Each row comes from the steps of one path. Every step used is in the known rows, and no mark comes twice. Write the path behind each row, first mark first.
Known rows:
w/t/e/l: |  2.38 |  4.06 |  2.95 | -5.60 | -1.54 |  3.90 |  0.20 | -1.51 | -1.81 |  4.22 | -6.38 |  1.14 | -0.66 |  0.80 |  2.81 | -1.04 |  2.50 |  1.16 |  2.41 | -0.93 |  0.43 |  0.51 |  2.73 |
w/t/e/v/r/l/m: | -1.66 |  4.41 |  3.27 | -5.09 | -0.13 |  1.25 | -0.64 | -4.37 | -0.05 | -0.02 | -5.75 |  0.45 | -1.25 | -0.41 |  3.62 |  1.07 |  0.43 |  2.81 |  2.37 | -1.53 | -0.84 |  2.87 |  3.14 |
e/l/m/v/r/t/w: | -1.63 |  1.15 |  2.37 | -0.40 |  0.17 |  6.10 |  0.34 | -1.17 |  3.78 |  0.54 | -6.12 | -2.52 | -7.54 | -0.96 |  4.40 |  0.52 | -0.62 |  3.50 |  4.41 | -3.52 |  0.29 |  4.11 |  2.24 |
e/l/m: |  2.10 |  2.84 |  1.36 | -0.32 | -0.18 |  4.45 |  0.41 |  1.07 |  3.56 |  1.51 | -2.46 | -1.14 | -5.64 | -1.44 |  5.49 | -0.46 |  0.30 |  0.27 |  2.16 | -0.41 |  0.28 |  3.45 |  2.77 |
w/t: |  1.50 |  3.08 |  1.51 | -4.31 |  0.56 |  1.57 |  2.68 | -2.32 |  0.58 |  2.75 | -1.87 |  1.02 | -0.83 |  1.06 |  2.00 | -0.52 |  1.75 |  2.76 |  2.15 | -0.01 |  0.88 |  0.87 |  1.32 |
w/t/e/v/r: | -2.31 |  3.65 |  3.28 | -6.57 |  0.46 |  2.22 | -1.47 | -3.73 | -2.03 |  2.22 | -8.01 |  1.13 | -0.32 |  0.82 |  2.81 |  0.38 |  2.03 |  2.74 |  1.58 |  1.19 | -0.82 |  0.78 |  3.78 |
l/e/v/r/t/w: | -5.00 |  4.33 | -0.49 |  0.12 |  1.43 |  4.43 | -0.41 | -1.37 | -0.14 | -0.26 | -5.46 | -0.88 | -4.19 |  0.78 |  1.68 |  2.08 | -1.05 |  2.72 |  2.42 | -1.92 | -1.49 |  3.19 |  1.88 |
v/r/t/e/l: | -2.62 |  4.14 | -0.57 | -1.78 | -0.55 |  3.74 | -2.11 | -1.81 | -2.71 |  1.80 | -7.65 | -2.26 | -3.92 |  0.52 |  3.46 | -0.24 |  1.38 |  3.70 |  3.74 | -3.58 | -0.42 |  2.34 |  4.52 |
m/t/e/v/r: | -5.34 |  0.58 |  4.34 | -5.40 |  1.38 |  3.24 | -1.55 | -4.46 | -2.07 |  2.81 | -7.22 | -2.29 | -1.19 | -0.29 |  4.14 |  0.49 |  0.60 |  3.00 |  4.06 | -0.10 | -2.38 |  3.13 |  8.01 |
l/e/v/r: | -4.24 |  3.70 | -0.07 | -0.68 |  1.69 |  2.47 | -0.79 |  0.20 | -0.14 | -0.04 | -2.65 | -0.73 | -2.41 | -0.47 |  2.91 |  1.61 | -0.66 |  0.84 |  1.16 |  1.29 | -1.12 |  3.80 |  2.83 |
e/v: | -2.03 |  2.25 |  2.28 | -3.08 |  0.93 |  3.13 |  1.30 |  1.36 |  2.16 |  1.39 | -4.38 | -0.82 | -2.77 | -0.40 |  4.52 | -0.11 |  0.47 |  0.96 |  2.06 |  2.44 | -2.85 |  3.55 |  3.25 |
l/m: |  0.11 |  2.78 |  0.78 | -1.78 |  0.87 |  2.13 |  2.64 | -1.50 |  4.47 |  1.61 | -0.38 | -0.48 | -4.44 | -0.89 |  3.93 |  1.78 |  0.53 |  2.09 |  1.84 | -2.17 |  0.56 |  4.57 |  1.11 |
t/e/v/r/l: | -4.39 |  2.89 |  1.89 | -4.18 |  0.59 |  2.02 | -0.73 | -1.45 | -0.76 |  0.40 | -7.61 | -1.78 | -0.89 | -0.16 |  4.81 |  0.60 |  0.60 |  2.17 |  3.54 | -1.33 | -2.77 |  4.30 |  5.69 |
e/v/r: | -4.50 |  1.95 |  1.06 | -2.30 |  2.40 |  2.44 | -1.32 | -0.60 |  1.15 | -0.17 | -5.97 | -1.33 | -3.01 | -0.22 |  4.99 |  0.14 |  0.48 |  2.27 |  1.78 |  3.20 | -2.35 |  2.72 |  4.87 |
t/w: | -0.28 |  1.23 |  0.96 | -2.77 |  2.23 |  4.12 |  3.26 | -2.64 |  3.34 |  2.84 | -6.07 | -0.36 | -2.90 |  2.55 |  2.46 |  0.62 |  1.36 |  2.95 |  3.11 | -2.29 | -0.13 |  2.02 |  2.67 |
r/l/e/v: | -1.83 |  4.14 |  0.40 | -0.25 | -0.13 |  2.16 |  3.14 |  2.50 |  1.43 | -0.51 |  0.16 | -1.72 | -1.44 | -1.18 |  3.55 |  0.52 | -1.62 |  0.11 |  3.17 | -1.97 | -2.66 |  5.75 |  1.88 |
m/t/e: | -2.17 |  0.63 |  3.45 | -5.80 |  0.51 |  2.90 |  1.57 | -4.11 | -1.40 |  5.09 | -4.12 | -2.01 | -0.35 |  0.40 |  3.05 |  0.37 |  1.35 |  2.96 |  4.76 | -3.19 | -0.83 |  3.35 |  5.82 |

Write each row's path:
| -2.63 |  1.76 |  5.36 | -4.92 |  0.11 |  3.54 |  0.28 | -4.00 |  1.63 |  2.96 | -4.09 | -1.29 | -3.28 | -1.65 |  4.42 |  1.90 | -0.09 |  1.92 |  3.37 | -1.82 | -1.98 |  5.12 |  4.53 |  l/m/t/e/v
|  3.01 |  4.45 |  3.53 | -5.08 | -1.75 |  3.79 | -0.07 | -2.36 | -0.01 |  3.51 | -5.26 |  1.24 | -2.37 | -0.24 |  3.12 |  0.12 |  1.89 |  0.96 |  2.05 | -1.83 |  1.30 |  1.38 |  1.64 |  w/t/e/l/m
| -3.92 |  1.18 |  2.66 | -3.54 | -0.94 |  4.37 |  0.07 |  0.04 | -1.00 |  1.89 | -6.69 | -3.22 | -3.44 | -0.98 |  3.90 |  0.18 |  0.78 |  4.01 |  5.17 | -3.69 | -1.40 |  4.22 |  3.62 |  m/v/r/t/e/l
| -3.21 |  0.90 |  0.49 | -0.30 |  2.38 |  0.52 |  0.68 | -5.30 |  2.21 | -0.73 | -0.49 | -3.59 | -3.43 | -0.87 |  4.94 |  0.46 | -0.94 |  4.41 |  4.62 | -3.95 |  0.68 |  5.04 |  6.19 |  v/r/l/m/t
| -2.69 |  1.97 | -1.58 | -0.44 |  2.29 |  0.42 |  1.23 | -2.15 |  1.34 | -0.82 | -2.40 | -2.76 | -1.66 |  0.46 |  4.51 | -0.35 |  0.30 |  3.90 |  3.89 | -2.57 |  0.03 |  3.79 |  5.18 |  v/r/l
| -0.01 |  2.41 |  4.75 | -5.68 | -0.76 |  3.53 | -0.72 | -3.10 | -0.18 |  2.48 | -6.08 |  0.19 | -2.41 | -0.94 |  3.69 |  0.58 |  1.37 |  2.35 |  2.72 | -1.48 |  1.26 |  2.31 |  2.86 |  w/t/e/l/m/v/r
| -3.20 |  3.41 | -2.48 |  0.78 |  1.99 |  0.50 |  1.24 | -1.31 |  0.24 | -0.94 | -0.17 | -2.34 | -1.17 |  0.09 |  3.22 |  0.83 | -0.69 |  2.74 |  3.25 | -3.62 |  0.49 |  4.61 |  3.47 |  v/r/l/e
| -1.37 |  1.31 |  3.81 | -4.68 |  0.31 |  2.92 |  1.28 | -5.16 |  1.53 |  3.95 | -2.07 | -1.31 | -2.63 | -0.81 |  3.59 |  1.90 |  0.54 |  2.74 |  3.74 | -4.23 |  0.15 |  4.79 |  4.04 |  l/m/t/e
| -4.81 |  0.47 |  3.19 | -1.21 |  2.70 |  3.17 | -0.35 | -4.77 |  3.12 | -1.32 | -6.11 | -2.89 | -4.49 | -0.52 |  5.33 |  0.68 | -1.57 |  3.43 |  4.49 | -1.07 | -1.76 |  4.33 |  6.72 |  e/v/r/l/m/t/w
| -1.10 |  0.65 |  2.80 | -1.09 |  0.45 |  4.16 | -0.20 |  0.40 |  3.89 |  0.55 | -3.26 | -2.47 | -5.73 | -2.37 |  5.73 |  0.15 | -0.15 |  1.67 |  2.98 | -0.29 |  0.41 |  4.61 |  3.53 |  e/l/m/v/r
| -4.07 |  3.69 | -1.03 | -2.80 |  0.31 |  2.00 | -0.57 | -3.49 | -2.30 |  1.82 | -6.12 | -1.89 | -2.81 |  1.25 |  2.38 |  1.26 |  1.68 |  5.25 |  3.56 | -4.79 | -0.38 |  2.98 |  3.32 |  v/r/t/e
| -1.16 |  1.79 |  2.98 | -3.24 | -0.26 |  1.71 |  2.82 | -4.08 |  1.85 |  1.93 | -0.95 | -2.83 | -2.06 | -1.18 |  4.26 |  1.00 | -0.62 |  2.82 |  5.37 | -6.43 | -0.67 |  6.03 |  4.43 |  r/l/m/t/e
| -4.70 |  0.46 |  1.31 | -2.49 |  0.77 |  2.38 |  2.27 | -0.94 |  0.97 |  0.61 | -3.08 | -3.34 | -3.42 | -0.49 |  3.03 |  0.97 |  0.26 |  5.30 |  4.66 | -3.20 | -1.19 |  4.63 |  2.30 |  m/v/r/t
| -1.80 |  1.65 |  3.57 | -4.01 | -0.71 |  4.24 | -0.84 | -1.10 |  1.38 |  2.29 | -6.43 | -1.83 | -3.79 | -1.58 |  5.20 |  1.17 |  0.98 |  1.62 |  3.38 | -2.70 | -0.03 |  4.72 |  4.08 |  t/e/l/m/v/r
| -4.10 |  0.66 |  2.24 | -1.91 |  1.38 |  3.76 |  2.34 | -3.90 |  4.52 |  0.25 | -4.26 | -2.20 | -6.16 | -0.22 |  2.89 |  2.95 | -0.44 |  5.40 |  4.27 | -5.20 | -0.06 |  5.30 |  0.89 |  l/m/v/r/t/w
| -4.10 | -0.64 |  1.76 | -2.43 |  1.69 |  1.06 |  3.19 | -0.61 |  2.63 | -0.55 | -1.88 | -3.72 | -1.46 | -0.94 |  4.73 |  0.23 | -0.35 |  4.07 |  5.25 | -2.85 | -1.15 |  5.66 |  4.08 |  m/v/r/l
| -3.63 |  1.52 |  1.32 | -2.29 |  1.47 |  0.85 |  0.02 | -6.07 |  0.58 |  0.35 | -3.03 | -3.05 | -2.24 | -0.57 |  4.64 |  1.20 | -0.37 |  4.46 |  4.78 | -5.56 |  0.37 |  5.14 |  6.33 |  v/r/l/m/t/e
| -1.68 | -0.71 |  3.01 | -3.17 |  2.59 |  4.41 |  2.77 | -5.09 |  1.85 |  4.00 | -4.78 | -1.92 | -2.58 |  1.65 |  2.83 | -0.05 |  0.53 |  3.64 |  4.89 | -2.70 | -0.49 |  2.20 |  5.70 |  m/t/w
| -4.40 |  1.67 |  2.79 | -3.82 | -0.42 |  2.54 |  1.33 | -3.09 |  1.84 |  1.22 | -3.54 | -2.22 | -4.61 | -1.40 |  3.14 |  3.17 |  0.29 |  4.83 |  3.89 | -5.67 | -0.32 |  6.14 |  1.02 |  l/m/v/r/t/e
| -2.23 |  4.44 | -0.26 | -1.30 | -0.68 |  3.83 | -2.35 | -2.66 | -1.01 |  1.06 | -6.68 | -2.09 | -5.60 | -0.28 |  3.76 |  0.90 |  0.83 |  3.55 |  3.24 | -4.53 |  0.27 |  3.36 |  3.45 |  v/r/t/e/l/m
| -3.82 |  2.62 |  1.13 | -0.78 |  1.75 |  1.41 | -0.39 | -1.07 |  3.17 | -2.36 | -3.42 | -2.24 | -4.05 | -1.64 |  5.83 |  0.68 | -1.05 |  2.50 |  2.69 |  0.19 | -1.98 |  5.03 |  4.70 |  e/v/r/l/m
| -4.51 |  2.80 |  2.20 | -5.22 |  0.97 |  2.82 | -1.73 | -1.95 | -1.05 |  1.83 | -8.56 | -0.73 | -1.33 |  0.27 |  4.15 |  1.15 |  1.63 |  2.35 |  2.12 |  0.60 | -2.41 |  3.11 |  5.25 |  t/e/v/r
| -4.53 |  0.67 |  0.85 | -1.32 |  1.23 |  1.26 |  3.36 |  0.24 |  1.74 | -0.62 |  0.27 | -3.23 | -1.08 | -1.04 |  3.37 |  1.35 | -1.04 |  2.96 |  4.60 | -3.75 | -0.55 |  6.35 |  2.56 |  m/v/r/l/e
| -1.78 |  1.78 |  2.15 | -0.03 | -0.54 |  4.66 |  0.19 |  0.71 |  2.64 |  0.10 | -3.21 | -3.07 | -6.98 | -2.29 |  5.02 |  0.19 | -0.69 |  2.87 |  3.94 | -2.66 | -0.28 |  4.78 |  2.46 |  e/l/m/v/r/t
| -3.27 |  4.38 |  2.00 | -4.42 | -1.87 |  4.04 |  0.66 | -0.04 | -1.23 |  2.55 | -6.73 | -1.32 | -3.03 | -0.07 |  2.71 |  0.89 |  0.95 |  2.74 |  3.52 | -3.14 | -3.71 |  3.80 |  1.79 |  r/t/e/v
|  1.18 |  1.24 |  3.01 | -0.66 |  0.05 |  4.79 |  0.04 | -1.18 |  2.46 |  2.57 | -1.88 | -2.33 | -5.44 | -2.07 |  5.39 | -0.95 | -0.46 |  0.87 |  3.51 | -0.83 |  0.25 |  3.58 |  5.16 |  e/l/m/t
| -0.95 |  0.19 |  3.34 | -2.35 |  2.02 |  4.09 |  2.60 | -5.85 |  4.33 |  3.08 | -2.99 | -1.36 | -4.76 |  0.42 |  3.05 |  1.70 | -0.19 |  3.63 |  3.99 | -3.59 |  0.61 |  3.69 |  3.95 |  l/m/t/w
| -4.03 |  3.43 |  2.27 | -3.76 |  0.34 |  1.88 | -0.96 | -2.65 |  1.03 | -0.29 | -6.51 | -1.55 | -2.40 | -0.79 |  5.09 |  1.56 |  0.27 |  2.24 |  2.92 | -2.28 | -2.32 |  5.30 |  4.71 |  t/e/v/r/l/m
